What can hang from each mark
q_530: q_493 q_671
q_345: q_671
q_96: q_671
q_671: q_17 q_96 q_322 q_345 q_367 q_510 q_567 q_708 q_764 q_912
q_333: q_671
q_493: q_530
q_687: q_671
q_567: q_671
q_764: q_17 q_671
q_322: q_17 q_671

In the rows, zero is written as 128.
Known rows, with every way that one mark hangs from another
q_687{q_671{q_17 q_510 q_764}}: [140 194 129 131 118 161 142 106 130 150 108 112 108 181 163 103  70 140
 120 159  97 157 163 130 109 167 116 102 124 158  90 123 112 139 107 137
 106  96 140 146 162 118 171  89 127 153 131  98 126 118 121 184 107 142
 130 179 147 104 157 104]
q_322{q_671{q_96 q_345 q_367 q_567}}: [131 233 139 164 113 177 111  59 120 109  74  78 119 161 176 127  98 121
 120 169  49 131 171 130 138 166 106 154 142 146 104 139  59 110 115 135
 102  96 156 139 132 139 172  63 134 173 153  55 123 138 115  16 205 154
 137 196 167 130 124 117]
q_333{q_671{q_367 q_912}}: [112 131 167 152 108 158 120 106 135 103  82 107 144 146 144 167 143 127
  90 144  80 130 141 126 173 141 116 142 153 128 123 150  74  96  94 136
 114 102 135 111 128 146 146 103 131 163 136  86 134 142 151 122 145 138
 132 151 143 127 128 134]
q_530{q_671{q_322 q_567}}: [144 173 132 134 126 156 139 111 109 152 101 152 113 150 147 134  76 139
 127 154  79 137 167 135 112 156 110 147 146 152 122 125  95 118 123 133
  92 110 148 132 118 129 127 115 125 148 134  95 117 145  86 191 149 140
 134 153 145 137 127 166]
q_530{q_493 q_671{q_345}}: [110 201 109 127 136 146 143  96 120 107  92 138 107 139 124 110 136 153
 145  96  68 149 181 138 118 142 126 110 153 112 126 153 145 150 126 156
  97 123 125 135 125 137 139  92 130 176 111 124 117 141 145 231 202 123
 130 156 127 109  91 135]
q_345{q_671{q_322 q_510 q_567 q_912}}: [134 154 144 154  99 176 134  67 137 133 108 103 123 147 168 146  72 123
 103 197  66 141 162 126 126 145  96 126 148 156  95 114  67 103  84 149
  93  88 165 149 141 129 139  66 121 166 145  62 120 141  59 119 121 158
 134 214 174 135 141 157]
q_493{q_530{q_671{q_510}}}: [133 175 128 140 132 162 133  91 119 126 113 133 116 132 137  94 134 130
 135 122 113 112 161 124 135 119 127 126 130 102 120 131 115 159 124 143
 109 122 147 123 151 171  93 124 126 153 120 168 133 111 141 223 133 127
 154 165 143 151 112 167]
q_687{q_671{q_708}}: [140 129 157 126 121 138 126 149 145 184 130 117 124 166 141  93 112 149
 120 133 162 107 151 139 128 137 136 117 127 170 111 110 141 126 110 117
 123 121 119 118 134 105 157 122 124 130 127  96 126 122 112  88 130 143
 143 150 142 123 123 134]
q_567{q_671}: [137  99 127 136 110 135 137 111 127 145 126 133 120 154 130 146 108 125
 114 142 146 149 126 117 132 124 125 124 136 128 120 127 122 118 119 118
 119 133 120 122 149 106 102 143 126 142 133 126 127 129 156 135 124 119
 124 121 128 134 129 137]
q_687{q_671{q_345}}: [124 141 126 134 117 136 131 110 138 143 109  94 115 175 145  83 123 153
 147 133 128 127 145 127 111 130 136 102 141 146 106 133 129 132 111 124
 127 119 122 133 143 105 157 113 127 136 135  92 127 121 116 144 115 131
 128 158 144 113 122 128]
q_567{q_671{q_322 q_367 q_912}}: [110 139 160 154  77 167 132  90 131 143  74 124 138 155 168 169 116 111
  72 195  89 160 144 120 174 146 102 153 147 120  97 139  62  96 100 105
  86  98 138 122 153  98 115 115 126 165 149  71 131 130 139 109 126 138
 138 188 132 132 162 165]
q_764{q_671{q_345}}: [125 141 124 140 116 129 134  95 129 115 116  86 117 140 147  99 116 138
 140 155 111 149 127 125 111 114 124 140 118 148 109 145 112 134 111 130
 123 120 140 134 145 118 152  96 129 140 140 118 137 110 129 131 149 130
 113 172 140 120 120  88]
q_322{q_17 q_671}: [118 186 140 134 135 139 123 105 129  89 127 100 116 127 130 123 162 130
 141 168 106 116 144 123 142 145 120 135 103 111 135 126 115 114 130 115
 120 151 135 136 138 149 125 124 128 140 128 150 146 131  90  98 199 126
 139 110 123 134 130 138]
q_322{q_17 q_671{q_96 q_367 q_708}}: [109 228 189 150 114 170 106 100 140 106  78  99 124 134 169 133 138 117
 103 163  88 117 165 135 177 167 114 163  98 136 110 122  80 112 117 117
  98 119 145 126 141 140 150  74 128 159 134  94 141 128 109  28 215 158
 164 177 135 134 138 111]
q_493{q_530{q_671}}: [128 176 127 130 136 151 137 101 111 121 115 142 118 132 129  96 135 136
 135 120 125 123 147 129 133 122 124 134 134 109 138 138 122 145 134 136
 122 132 135 118 140 150  96 144 120 151 120 164 139 124 150 194 160 119
 151 134 135 134 107 167]
q_567{q_671{q_17 q_345 q_708 q_764}}: [174 217 155 136  92 157 152  72 113 151  69 116 119 190 186 114  76 109
  72 162  96 189 151 146 108 169  97 124 128 155  91 149 111 123 107 122
 104  98 122 128 165  71 154  96 128 173 145  68 118 144 174 120 190 130
 118 191 145  62 160 110]
q_687{q_671{q_96 q_567}}: [144 167 128 137 127 151 125 123 140 161 127  96 114 166 153 120  86 145
 152 154 112 133 162 128 109 163 121 136 137 173 111 113 111 123 117 138
 115 100 143 151 132 111 160 101 124 144 135  71 120 121  92  96 110 150
 139 168 153 134 123 111]
q_764{q_17 q_671{q_96 q_345 q_912}}: [124 185 127 157  98 158 131  65 144  70  64  52 150 133 172 111 141 128
 126 189  54 161 135 132  90 136 106 189  99 170  97 167 104 140  95 147
 109  99 171 178 156 115 159  46 122 152 149  77 153 109 137 137 138 152
 120 230 136 148 146  41]
q_567{q_671{q_367 q_912}}: [116 125 159 155  87 147 129  95 134 128  87 111 134 142 155 168 122 121
  82 177 104 139 133 123 169 128 110 139 146 118 111 141  81 109 103 111
 104 105 127 121 150 110 128 110 124 170 135  87 126 119 157  83 149 130
 140 168 136 124 149 125]
q_493{q_530{q_671{q_17}}}: [124 235 130 128 127 154 141 105 104 112  99 142 118 135 146  97 107 135
 119 118 113 135 154 144 132 145 121 139 134 113 129 153 108 149 130 136
 131 115 138 120 152 147 104 133 120 157 122 158 139 125 156 155 166 118
 140 149 128 120 128 179]
q_671{q_17 q_567 q_912}: [143 219 155 143 109 139 132 123 129  97  95 105 141 132 163 151  83 127
 107 169  66 132 150 142 128 170  93 149 129 152 123 153  79 117 110 133
 117  85 141 150 130 106 167  88 128 165 131  76 120 132 117  41 189 134
 128 177 149 102 154 134]
q_530{q_671{q_96 q_367}}: [ 99 181 144 142 123 168 122 106 125 126  75 144 116 132 149 125 115 133
 107 113  84 142 165 134 148 143 130 165 141 131 120 135  93 138 116 148
 100 110 145 131 140 155 132  75 130 161 124 101 125 126 143 156 146 151
 152 192 132 142 124  99]
q_687{q_671{q_96 q_322}}: [112 160 126 130 117 176 118 123 134 170 109 125 118 168 155 108  93 134
 135 156 112 156 161 122 110 160 127 141 137 149  95 112 102 112 112 131
 115 113 147 141 145 112 134 114 117 132 146  90 143 125  85 167  30 153
 136 176 135 161 141 137]
q_687{q_671{q_912}}: [113 128 136 132 119 144 129 130 149 138 124 102 126 149 140 113 136 155
 126 160 124 118 141 128 129 138 125 122 133 140 119 129 122 120 105 129
 121 115 127 143 133 114 152 116 121 148 127  92 135 116  98 115 110 139
 145 159 137 132 130 127]
q_333{q_671{q_510}}: [137 116 137 146 123 152 120 112 131 126 115 120 123 158 133 146 125 124
 128 114  99 136 149 112 136 127 136 109 143 131 117 128 110 118 103 145
 114 118 143 115 135 173 118 117 132 140 133 132 132 135 143 210 101 134
 123 128 144 146 113 133]
q_333{q_671{q_17}}: [137 170 148 130 122 143 131 127 115 112  99 135 132 162 139 144  99 125
 107 114 101 154 144 131 137 157 130 134 141 142 126 149  98 112 111 138
 139 113 133 113 138 141 132 123 128 138 134 123 136 147 158 135 140 126
 106 118 130 109 127 146]
q_345{q_671{q_96 q_322}}: [107 157 120 134 112 183 130  83 129 138 108 131 118 143 150 114  96 120
 111 162 100 171 149 124 122 139 121 147 143 147 100 109  93 110 106 152
 121 114 156 145 146 128 113  93 116 140 144  96 136 147  88 147  67 153
 126 183 144 146 135 138]
q_345{q_671{q_367 q_510 q_567}}: [137 141 146 152 111 147 136  85 132 135 108  98 123 144 152 144  65 124
 110 148 100 123 155 128 147 121 119 111 154 170  97 105  92 123  91 146
 102  87 142 123 144 141 146  70 131 157 130  69 105 128 105  70 173 150
 147 199 175 114 130 130]
q_567{q_671{q_345 q_367}}: [130 135 142 152  87 141 138  76 123 132  76 108 127 163 158 132 112 121
 101 146 107 155 137 123 149 124 121 117 150 123  98 144 102 118 107 114
 105 107 116 111 162 103 129 111 135 160 144  81 113 125 173 117 161 122
 127 175 140 107 140 132]
q_671{q_567 q_912}: [146 159 142 142 120 134 128 107 135 116 114  94 138 128 150 158 112 129
 122 173  86 121 137 135 125 154  95 145 129 145 127 138  98 113 114 134
 114  99 141 144 115 115 155 102 128 157 134  81 121 131  97  63 169 138
 136 162 149 123 134 132]
q_333{q_671{q_764}}: [156 138 130 130 129 160 137  88 112 124 114 133 122 169 132 144 115 119
 117 159 101 158 138 118 113 156 116 123 146 139 125 133 123 107 113 143
 118 122 134 121 128 139 138 135 129 147 138 113 137 155 147 215 125 128
 109  99 141 111 119 106]
q_567{q_671{q_367}}: [129 114 148 138  99 140 134 104 128 148 100 126 131 152 144 159 107 121
  97 148 136 150 134 119 161 120 121 119 143 127 112 128 101 113 115 108
 107 118 120 108 152 110 113 131 131 153 135 100 120 124 166 111 146 125
 137 146 130 123 140 134]
q_96{q_671{q_345 q_708}}: [152 164 175 150 122 160 124  99 133 132  82 103 147 155 158 106 140 120
 122 129 111 134 151 142 129 142 128 105 127 140 121 144 129 128 114 133
 119  95 133 116 130 114 165 101 138 127 135  85 128 147 162 103 182 135
 136 167 147 111 116  96]

Rows
[108 200 152 140 100 154 132 122 130 114  89 108 128 129 174 135  90 130
 100 207  78 169 143 134 128 149 101 177 115 152  97 148  55 117 100 124
 107  99 164 148 143 110 157  79 119 160 148 105 159 116 108 107 129 144
 118 200 130 121 162 133]
q_764{q_671{q_17 q_322 q_912}}
[114 216 143 156 110 167 134  64 118 111  65 109 126 147 166  80 122 127
 120 120  78 121 173 129 153 121 119 108 152 102  99 152  85 156 107 137
  91  95 144 117 164 159 117  95 133 170 132 113 123 112 158 198 174 131
 158 220 157 131 121 156]
q_493{q_530{q_671{q_345 q_367 q_510}}}
[120 205 151 154 108 205 136  47 120 102  56 101 145 169 175 120 136 109
 111 230  37 186 151 128 116 179  89 121 134 116 109 163  89 104 110 139
  95  82 154 157 133 109 170  95 126 154 154  52 146 157 134 221 132 143
 123 195 151 114 149  97]
q_96{q_671{q_322 q_345 q_764 q_912}}
[158 243 153 120 104 167 142 112 111 162  81 141 133 166 182 109  62 104
  79 180  89 175 154 147 119 189  97 150 123 157  94 133  88 117 117 124
 100  94 145 126 141  89 158 104 124 144 150  85 129 155 117 144 134 147
 123 176 133  87 172 145]
q_671{q_17 q_322 q_708 q_764}
[155 213 162 147 131 148 131 124 116 114  89 119 145 146 154 154  84 131
 134 163  90 145 155 140 124 171 117 118 129 153 133 143  99 122 128 139
 125  87 141 128 130 122 169 109 129 139 130  78 129 143 154  79 185 130
 129 145 147  97 140 112]
q_96{q_671{q_17 q_567}}
[120 193 130 135 117 189 141  84 114 131  78 149 108 154 156 122 116 132
  95 198  40 168 155 133 117 170  89 165 132 123 116 139  93 116 110 144
  88 111 152 152 129 124 138  95 118 172 138  92 139 145 105 252 127 144
 131 179 138 124 142 130]
q_530{q_671{q_322 q_764 q_912}}
[156 231 160 122 114 145 140 122 117 140  94 136 132 154 167 114  78 120
  84 155 106 153 147 150 122 176 103 142 113 162 109 133 119 131 119 130
 113 100 131 132 139 102 169  96 125 150 135  95 123 142 143 100 171 136
 126 158 138  78 156 110]
q_671{q_17 q_708 q_764}
[160 234 158 147 107 155 138  92 114 128  70 116 128 158 183 157  47 110
  95 179  47 152 165 138 129 186  93 126 135 165  91 132  69 131 109 136
  80  68 148 139 148 115 182  72 135 170 140  53 107 131 134 108 178 146
 139 209 165  82 166 107]
q_671{q_17 q_367 q_510 q_567 q_764}
[120 163 140 161 112 156 124  87 145  93  86  83 134 135 164 120 139 124
 117 143  69 131 150 124 135 136 111 117 124 112 107 153  94 136  93 142
 105  97 144 149 142 135 153  70 133 158 136  86 122 118 121 156 138 138
 134 225 152 137 134 112]
q_671{q_345 q_510 q_912}
[117 115 164 165  87 159 126  88 143 129  84 108 134 149 167 170 114 114
  82 172  88 141 151 116 169 127 109 123 143 117  94 134  67 119  92 121
  86  95 140 122 162 129 127  88 131 173 136  85 127 110 153 121 136 140
 151 205 146 143 151 126]
q_567{q_671{q_367 q_510 q_912}}
[118 204 135 140 130 156 116 113 125 115 109 112 125 144 148 134 100 125
 115 142  89 120 162 127 137 146 128 130 116 132 107 130  80 134 117 131
 112 121 154 136 146 167 138  83 129 147 138 142 139 125 117  80 160 141
 124 158 137 135 138 147]
q_322{q_671{q_17 q_510}}
[163 146 137 131 108 161 156  67 129 139  92 100 147 158 155 108  97 112
  89 170 114 131 137 140 102 131 118 124 113 203  89 111 145 138  91 149
  95 106 153 147 161 122 138  73 122 142 133  78 125 142 129 180 152 158
 134 185 156 111 146  80]
q_345{q_671{q_510 q_708 q_764{q_17}}}
[107 196 170 141  98 148 127 110 130 104  82 124 131 129 157 124 121 111
 115 172  92 141 146 129 176 153 110 138 120 115 106 130  76 112 119 101
  93 112 133 122 147 107 129 120 128 136 137  92 135 123 104 152 154 132
 152 164 124 124 165 156]
q_671{q_322{q_17} q_367}
[160 108 122 137 112 158 144  74 125 157 116 129 117 177 152 144  95 111
 106 164 109 175 142 107 113 142 109 114 132 126 101 115 122 127 111 129
  90 117 138 134 162 122 117 118 128 155 138 105 121 124 157 219 111 130
 127 157 142 126 148 106]
q_567{q_671{q_510 q_764}}
[154 157 136 143 107 163 149  57 124 142  99 103 120 157 164 142  56 117
 100 191  79 149 154 125 125 144 106 109 157 175  93 103  94 117  92 151
  85  83 145 140 151 130 166  73 129 172 137  54 105 139 109 126 176 151
 144 198 183  96 141 104]
q_345{q_671{q_367 q_510 q_567 q_764}}
[114 163 161 140 124 155 112 114 142 129 110  99 137 138 149 131 154 131
  90 174 112  99 147 141 148 142 112 157 113 142 123 130  90 109 108 125
 118 126 146 128 122 138 151  88 127 157 137 108 148 136 106  25 194 150
 138 156 142 135 119 145]
q_322{q_671{q_708 q_912}}
[104 143 154 146  98 165 123 123 137 179  93 118 124 164 162 115  91 137
 114 158 115 127 170 117 155 134 132 106 147 148  79 113  75 122  98 112
  86  93 144 123 156 124 142 102 127 139 142  71 129 111  95 183  69 154
 151 200 150 146 151 167]
q_687{q_671{q_322 q_367 q_510}}
[149 193 157 141 109 177 132  84 125 174 104 123 123 152 176 124  63 120
  96 173 100 156 166 139 115 161 102 153 137 195  94  98  88 101  95 148
 105  89 159 132 132 111 139  74 116 151 146  64 121 158  76  76 130 165
 136 202 166 123 127 142]
q_345{q_671{q_96 q_322 q_567 q_708}}
[154 163 176 135  98 180 130  92 114 168  69 141 134 181 172 141  88 101
  66 176  85 156 158 132 151 174 104 144 157 165  94 125  74  89  95 121
  89  91 142 105 133 116 155 114 129 155 153  62 132 163 136 192 125 151
 126 161 151 109 141 154]
q_333{q_671{q_322 q_367 q_708 q_764}}
[115 169 162 171 100 191 109  68 134 101  55  95 131 168 173 133 110 109
 113 109  48 158 175 114 150 153 128 123 152 131  90 147  68 121  83 152
  93  83 156 124 152 167 142  63 139 162 148  73 122 132 152 192 103 153
 130 212 158 141 118 100]
q_333{q_671{q_96 q_345 q_367 q_510}}
[135 232 162 132  95 160 136 122 128 170  76 109 119 188 188  75  72 140
 103 152 110 140 175 151 120 161 115 123 131 174  81 141  91 120  93 112
 109  91 131 127 155  73 169  91 124 143 150  54 132 132 106 112 131 146
 125 205 147  99 152 169]
q_687{q_671{q_17 q_322 q_345 q_708}}
[106 222 158 134  97 151 129 128 109 131  71 140 135 138 169 139  78 113
  89 158  89 151 154 138 159 159 116 145 142 136  97 142  60 118 117 113
 106  93 141 122 146 110 143 106 126 141 145  90 129 132 126 101 127 140
 128 181 128 108 173 171]
q_671{q_17 q_322 q_367}
[144 192 133 139 116 172 122 115 131 177 111 111 115 175 167 119  67 136
 144 180  97 143 174 125 109 174 110 139 141 171  96 108  88 109 114 127
 101  97 154 147 137  98 147 103 119 139 147  58 129 131  69 122  68 155
 135 182 154 146 136 144]
q_687{q_671{q_96 q_322 q_567}}
[ 87 232 136 146 120 170 131  82 121 102  53 125 119 135 149 117 121 140
 123  99  34 161 200 139 141 160 123 138 156 111 108 159 106 147 121 165
  77  99 140 143 126 139 150  60 132 192 119  90 118 130 158 194 190 142
 143 211 131 117 102 100]
q_530{q_493 q_671{q_96 q_345 q_367}}
[134 227 164 145 100 155 126 100 137 123  72  94 124 149 193  95  71 126
 105 136  84 172 160 148 103 160 116 175 107 183  87 147  95 144 102 147
 119  90 157 144 154 104 179  36 126 157 148  94 139 118 144  63 157 155
 121 232 144 102 133  64]
q_764{q_671{q_17 q_96 q_345 q_708}}
[168 195 158 127 101 149 151  99 117 159  93 140 126 181 173 133  66 113
  68 166 116 177 150 140 120 170  99 137 120 156 101 129 115 119 113 119
 106 108 128 125 159  78 141 112 124 164 140 101 121 144 172 115 173 132
 121 159 136  76 159 120]
q_567{q_671{q_17 q_708 q_764}}
